Each row comes from the steps of one walk. Every step used is in the known rows, and no mark comes twice. Write the walk behind each row, first mark first.
Known rows
setizag/peze: [ 0.10  0.00 -0.02 -0.09 -0.03  0.27  0.10  0.08  0.15 -0.11  0.01  0.16
  0.17 -0.07  0.28 -0.03  0.06 -0.09 -0.26  0.09  0.04 -0.01]
bevizo/peze/setizag: [ 0.20  0.09 -0.15  0.06 -0.17  0.17 -0.03  0.14  0.13 -0.15 -0.01  0.24
  0.09  0.11  0.14 -0.13 -0.12 -0.08 -0.13  0.07  0.01 -0.10]
novopa/setizag/peze: [-0.05  0.14 -0.06 -0.09  0.04  0.16  0.12  0.06  0.15 -0.10  0.01  0.16
  0.23  0.01  0.03  0.07 -0.28 -0.07 -0.18  0.11  0.08 -0.06]
varatub/lenen: [ 0.49 -0.08 -0.08 -0.04 -0.26  0.11 -0.08  0.01  0.12 -0.08  0.08  0.20
  0.31 -0.24  0.18 -0.11  0.38 -0.04  0.11  0.12  0.03 -0.17]
bevizo/peze: [ 0.07  0.02 -0.07  0.01 -0.07  0.24  0.10  0.09  0.21 -0.14  0.00  0.21
  0.17  0.06  0.14 -0.08  0.30 -0.08 -0.26  0.09  0.05 -0.05]
varatub/lenen/setizag/novopa/bevizo/peze: [-0.32  0.19 -0.03  0.04 -0.10  0.12  0.26  0.00  0.22 -0.15  0.01  0.17
  0.16  0.00  0.08 -0.03  0.36 -0.06 -0.03  0.07 -0.03 -0.18]
setizag/novopa: [ 0.30  0.06  0.02 -0.01 -0.28  0.13  0.24 -0.06  0.18 -0.05 -0.02  0.13
  0.31 -0.18  0.12 -0.04 -0.12  0.03 -0.14  0.02  0.09 -0.12]
novopa/setizag: [ 0.32  0.09 -0.12 -0.03 -0.11 -0.03  0.06 -0.04  0.18 -0.07  0.03  0.20
  0.26  0.03 -0.26  0.16 -0.50  0.02 -0.03  0.13  0.10 -0.11]
peze/naro: [ 0.70 -0.13 -0.05  0.03 -0.09  0.11 -0.05 -0.08 -0.13 -0.06  0.08  0.20
  0.24 -0.06  0.19  0.06  0.15  0.02 -0.26  0.35 -0.05 -0.11]
bevizo/peze/setizag/lenen/varatub: [-0.12  0.26 -0.03  0.12 -0.17 -0.10 -0.02  0.05  0.05 -0.11 -0.03  0.29
  0.01 -0.10  0.19 -0.19  0.01 -0.07 -0.09  0.01  0.19 -0.14]
peze/setizag/novopa/bevizo/lenen: [-0.04  0.13 -0.06 -0.06 -0.28 -0.11  0.14 -0.06  0.19 -0.12  0.01  0.16
  0.12 -0.11 -0.06  0.00  0.13  0.01  0.05  0.03 -0.09 -0.20]
naro/peze: [ 0.76 -0.02 -0.02 -0.12 -0.12  0.21  0.06 -0.02  0.12 -0.09 -0.02  0.09
 -0.05 -0.09  0.08  0.15 -0.10  0.00 -0.21  0.05  0.10 -0.07]
lenen/setizag/novopa/bevizo: [ 0.01  0.13  0.00  0.00 -0.22 -0.06  0.31 -0.13  0.20 -0.10  0.00  0.14
  0.08 -0.09 -0.04  0.14 -0.11  0.04  0.06  0.06 -0.04 -0.15]
lenen/setizag/novopa/bevizo/peze: [-0.30  0.18 -0.03  0.04 -0.08  0.12  0.30 -0.01  0.23 -0.15 -0.01  0.17
  0.11  0.06  0.04  0.01  0.21 -0.05 -0.12  0.06 -0.02 -0.13]
novopa/setizag/peze/naro: [ 0.28  0.03 -0.05 -0.01  0.08  0.15  0.01 -0.04 -0.14 -0.07  0.08  0.18
  0.29  0.02  0.15  0.10 -0.04 -0.03 -0.30  0.36 -0.04 -0.14]
naro/peze/setizag/novopa/bevizo/lenen: [ 0.03  0.15 -0.04 -0.09 -0.25 -0.08  0.15 -0.07  0.18 -0.13 -0.01  0.13
  0.05 -0.11 -0.06  0.05  0.10  0.01  0.03  0.02 -0.08 -0.21]
peze/setizag/novopa/bevizo/lenen/varatub: [-0.21  0.18  0.01  0.02 -0.26 -0.24  0.07  0.01  0.10 -0.11 -0.08  0.23
  0.06 -0.16  0.04 -0.09  0.06 -0.02  0.01  0.06  0.11 -0.17]
naro/peze/setizag: [ 0.67  0.07 -0.12 -0.04 -0.21  0.16 -0.06  0.06  0.07 -0.11 -0.03  0.15
 -0.06  0.00  0.10  0.03 -0.40 -0.03 -0.10  0.04  0.05 -0.11]
setizag/peze/naro: [ 0.39 -0.07 -0.02  0.00  0.04  0.22 -0.01 -0.02 -0.14 -0.08  0.08  0.17
  0.24 -0.05  0.32  0.03  0.20 -0.05 -0.35  0.34 -0.07 -0.10]
bevizo/lenen/varatub: [-0.06  0.02 -0.01  0.02 -0.24 -0.17 -0.03  0.05  0.09 -0.09 -0.06  0.26
  0.09 -0.18  0.13 -0.14  0.20 -0.05 -0.08  0.08  0.17 -0.09]
varatub/lenen/bevizo/peze: [-0.22 -0.01 -0.01  0.01 -0.15  0.12  0.12  0.12  0.10 -0.14 -0.01  0.24
  0.11 -0.02  0.26 -0.14  0.40 -0.11 -0.03  0.12  0.08 -0.10]
varatub/lenen/bevizo/novopa/setizag/peze/naro: [-0.07  0.03  0.01 -0.02  0.01  0.10  0.02 -0.04 -0.18 -0.06  0.06  0.18
  0.27 -0.07  0.22  0.05  0.08 -0.05 -0.18  0.34  0.01 -0.18]
setizag/novopa/bevizo: [ 0.22  0.15  0.02 -0.08 -0.21 -0.02  0.31 -0.13  0.22 -0.11 -0.01  0.12
  0.17 -0.11 -0.10  0.16 -0.03  0.08 -0.01  0.06 -0.03 -0.15]

Which walk is each row?
[-0.09  0.18  0.00  0.05 -0.30  0.12  0.19  0.06  0.10 -0.09 -0.04  0.17
  0.24 -0.10  0.23 -0.19 -0.11 -0.04 -0.01  0.03  0.07 -0.20] -> varatub/lenen/bevizo/peze/setizag/novopa
[ 0.39  0.18  0.00 -0.01 -0.28  0.16  0.17 -0.01  0.11 -0.06 -0.06  0.10
  0.15 -0.11  0.14 -0.03 -0.40  0.02 -0.12  0.00  0.08 -0.17] -> naro/peze/setizag/novopa
[ 0.00  0.00  0.03  0.00 -0.28 -0.10  0.13 -0.02  0.01 -0.09  0.02  0.26
 -0.08 -0.15  0.20 -0.05 -0.07 -0.03  0.05  0.04  0.12 -0.06] -> setizag/lenen/bevizo
[-0.48  0.14  0.01 -0.10 -0.04  0.12  0.15  0.05  0.12 -0.10 -0.02  0.16
  0.21 -0.09  0.11  0.01 -0.15 -0.09 -0.07  0.09  0.15 -0.10] -> varatub/lenen/bevizo/novopa/setizag/peze
[ 0.08  0.01 -0.08 -0.10 -0.23 -0.11  0.08 -0.07  0.21 -0.13  0.04  0.19
  0.09 -0.10 -0.08  0.05  0.30  0.00  0.03  0.07 -0.09 -0.13] -> novopa/bevizo/lenen
[-0.41  0.01  0.07 -0.03 -0.30 -0.02  0.15 -0.08  0.11 -0.09 -0.05  0.21
 -0.03 -0.22  0.19 -0.06  0.02 -0.03 -0.05 -0.04  0.22 -0.04] -> setizag/lenen/bevizo/novopa
[-0.30 -0.11  0.07 -0.06 -0.31  0.01  0.14 -0.03  0.13 -0.09 -0.09  0.20
  0.00 -0.17  0.18 -0.03 -0.02 -0.03 -0.08  0.01  0.22  0.00] -> lenen/bevizo/novopa
[-0.26  0.09 -0.03 -0.05 -0.19 -0.10  0.15 -0.06  0.15 -0.07 -0.05  0.20
  0.15 -0.04 -0.21  0.13 -0.51  0.01  0.01  0.07  0.21 -0.09] -> lenen/bevizo/novopa/setizag
[-0.13  0.08  0.00 -0.01 -0.21 -0.24  0.04  0.00  0.12 -0.11 -0.06  0.25
  0.05 -0.16  0.02 -0.04  0.22 -0.02 -0.02  0.09  0.11 -0.12] -> novopa/bevizo/lenen/varatub
[ 0.22  0.07 -0.02  0.05  0.01  0.13  0.14 -0.08 -0.07 -0.11  0.06  0.17
  0.25  0.04  0.13  0.08  0.34  0.00 -0.28  0.33 -0.11 -0.19] -> setizag/novopa/bevizo/peze/naro
[ 0.16  0.26 -0.11  0.03 -0.13 -0.05  0.06 -0.12  0.13 -0.08  0.10  0.23
  0.15 -0.09 -0.13  0.05 -0.26  0.01  0.00 -0.01  0.09 -0.17] -> novopa/setizag/lenen
[-0.30  0.09 -0.01  0.04 -0.12  0.09  0.18  0.07  0.10 -0.15  0.00  0.25
  0.00  0.02  0.22 -0.12  0.25 -0.10 -0.12  0.05  0.09 -0.07] -> setizag/lenen/bevizo/peze
[ 0.13 -0.15  0.03 -0.06 -0.33 -0.05  0.05  0.05  0.01 -0.08  0.00  0.24
  0.08 -0.21  0.25 -0.09  0.14 -0.04  0.18  0.15  0.10 -0.10] -> varatub/lenen/bevizo
[-0.26  0.27  0.00  0.08 -0.16 -0.19  0.04 -0.06  0.08 -0.07 -0.04  0.27
  0.08 -0.17 -0.01 -0.05 -0.14 -0.02 -0.05  0.00  0.28 -0.14] -> bevizo/novopa/setizag/lenen/varatub
[-0.20 -0.02  0.00  0.01 -0.12  0.12  0.17  0.12  0.12 -0.14 -0.04  0.24
  0.04  0.05  0.21 -0.09  0.21 -0.09 -0.16  0.11  0.09 -0.03] -> lenen/bevizo/peze
[ 0.40  0.24 -0.09  0.02 -0.19  0.08 -0.03 -0.05  0.06 -0.11  0.07  0.19
 -0.08 -0.10  0.13 -0.04 -0.20 -0.03 -0.05 -0.07  0.05 -0.17] -> naro/peze/setizag/lenen
[-0.23 -0.03 -0.04  0.01 -0.04  0.21  0.09  0.10  0.11 -0.10  0.01  0.20
  0.04 -0.05  0.37 -0.07 -0.04 -0.14 -0.15  0.09  0.02  0.00] -> lenen/setizag/peze
[ 0.04  0.22 -0.02  0.11 -0.22 -0.14 -0.05  0.02  0.03 -0.09 -0.03  0.29
  0.00 -0.16  0.17 -0.16 -0.09 -0.04 -0.04  0.01  0.19 -0.13] -> peze/setizag/lenen/varatub
[-0.10  0.10  0.00 -0.01 -0.24 -0.17  0.15 -0.04  0.02 -0.08  0.02  0.26
 -0.04 -0.09  0.03  0.02 -0.30 -0.01  0.10  0.05  0.14 -0.09] -> novopa/setizag/lenen/bevizo
[-0.34  0.08  0.06 -0.04 -0.30  0.01  0.12 -0.06  0.07 -0.10 -0.07  0.18
 -0.13 -0.18  0.20 -0.04 -0.11 -0.04 -0.05 -0.07  0.22 -0.06] -> naro/peze/setizag/lenen/bevizo/novopa
[-0.18  0.31 -0.02  0.10 -0.15 -0.15  0.03  0.01  0.06 -0.13 -0.03  0.28
 -0.03 -0.09  0.12 -0.13  0.03 -0.05 -0.04  0.01  0.16 -0.15] -> novopa/bevizo/peze/setizag/lenen/varatub
[ 0.03  0.06 -0.03  0.09  0.00  0.04  0.06 -0.04 -0.17 -0.09  0.07  0.24
  0.15  0.06  0.16  0.02  0.16 -0.04 -0.22  0.32 -0.02 -0.17] -> novopa/setizag/lenen/bevizo/peze/naro
[-0.01  0.07 -0.10  0.05 -0.23  0.09 -0.02  0.17  0.06 -0.15 -0.02  0.26
  0.05  0.05  0.22 -0.18 -0.05 -0.10  0.02  0.09  0.03 -0.14] -> varatub/lenen/bevizo/peze/setizag
[-0.14  0.20  0.03 -0.01 -0.24 -0.21  0.08  0.00  0.09 -0.11 -0.09  0.19
 -0.01 -0.16  0.04 -0.04  0.03 -0.02 -0.01  0.05  0.12 -0.18] -> naro/peze/setizag/novopa/bevizo/lenen/varatub
[ 0.30  0.20 -0.12  0.07 -0.23  0.03 -0.05 -0.04  0.08 -0.11  0.08  0.25
  0.02 -0.10  0.13 -0.10 -0.15 -0.03 -0.01 -0.05  0.03 -0.15] -> peze/setizag/lenen
[ 0.05  0.05 -0.03  0.10  0.00  0.11  0.14 -0.07 -0.08 -0.10  0.07  0.18
  0.18  0.05  0.17  0.06  0.29 -0.03 -0.24  0.32 -0.12 -0.18] -> lenen/setizag/novopa/bevizo/peze/naro
[-0.02  0.03  0.01  0.09 -0.30  0.07  0.23 -0.04  0.14 -0.04 -0.01  0.16
  0.18 -0.17  0.21 -0.08 -0.23 -0.01 -0.04  0.03  0.06 -0.11] -> lenen/setizag/novopa
[-0.12  0.28 -0.07  0.02 -0.15 -0.04  0.08 -0.16  0.15 -0.08  0.07  0.22
  0.13 -0.12 -0.12  0.04 -0.21  0.00 -0.02 -0.06  0.15 -0.16] -> bevizo/novopa/setizag/lenen
[-0.47  0.14  0.01 -0.10 -0.02  0.12  0.18  0.04  0.14 -0.10 -0.04  0.16
  0.16 -0.04  0.08  0.05 -0.29 -0.08 -0.16  0.08  0.16 -0.05] -> lenen/bevizo/novopa/setizag/peze
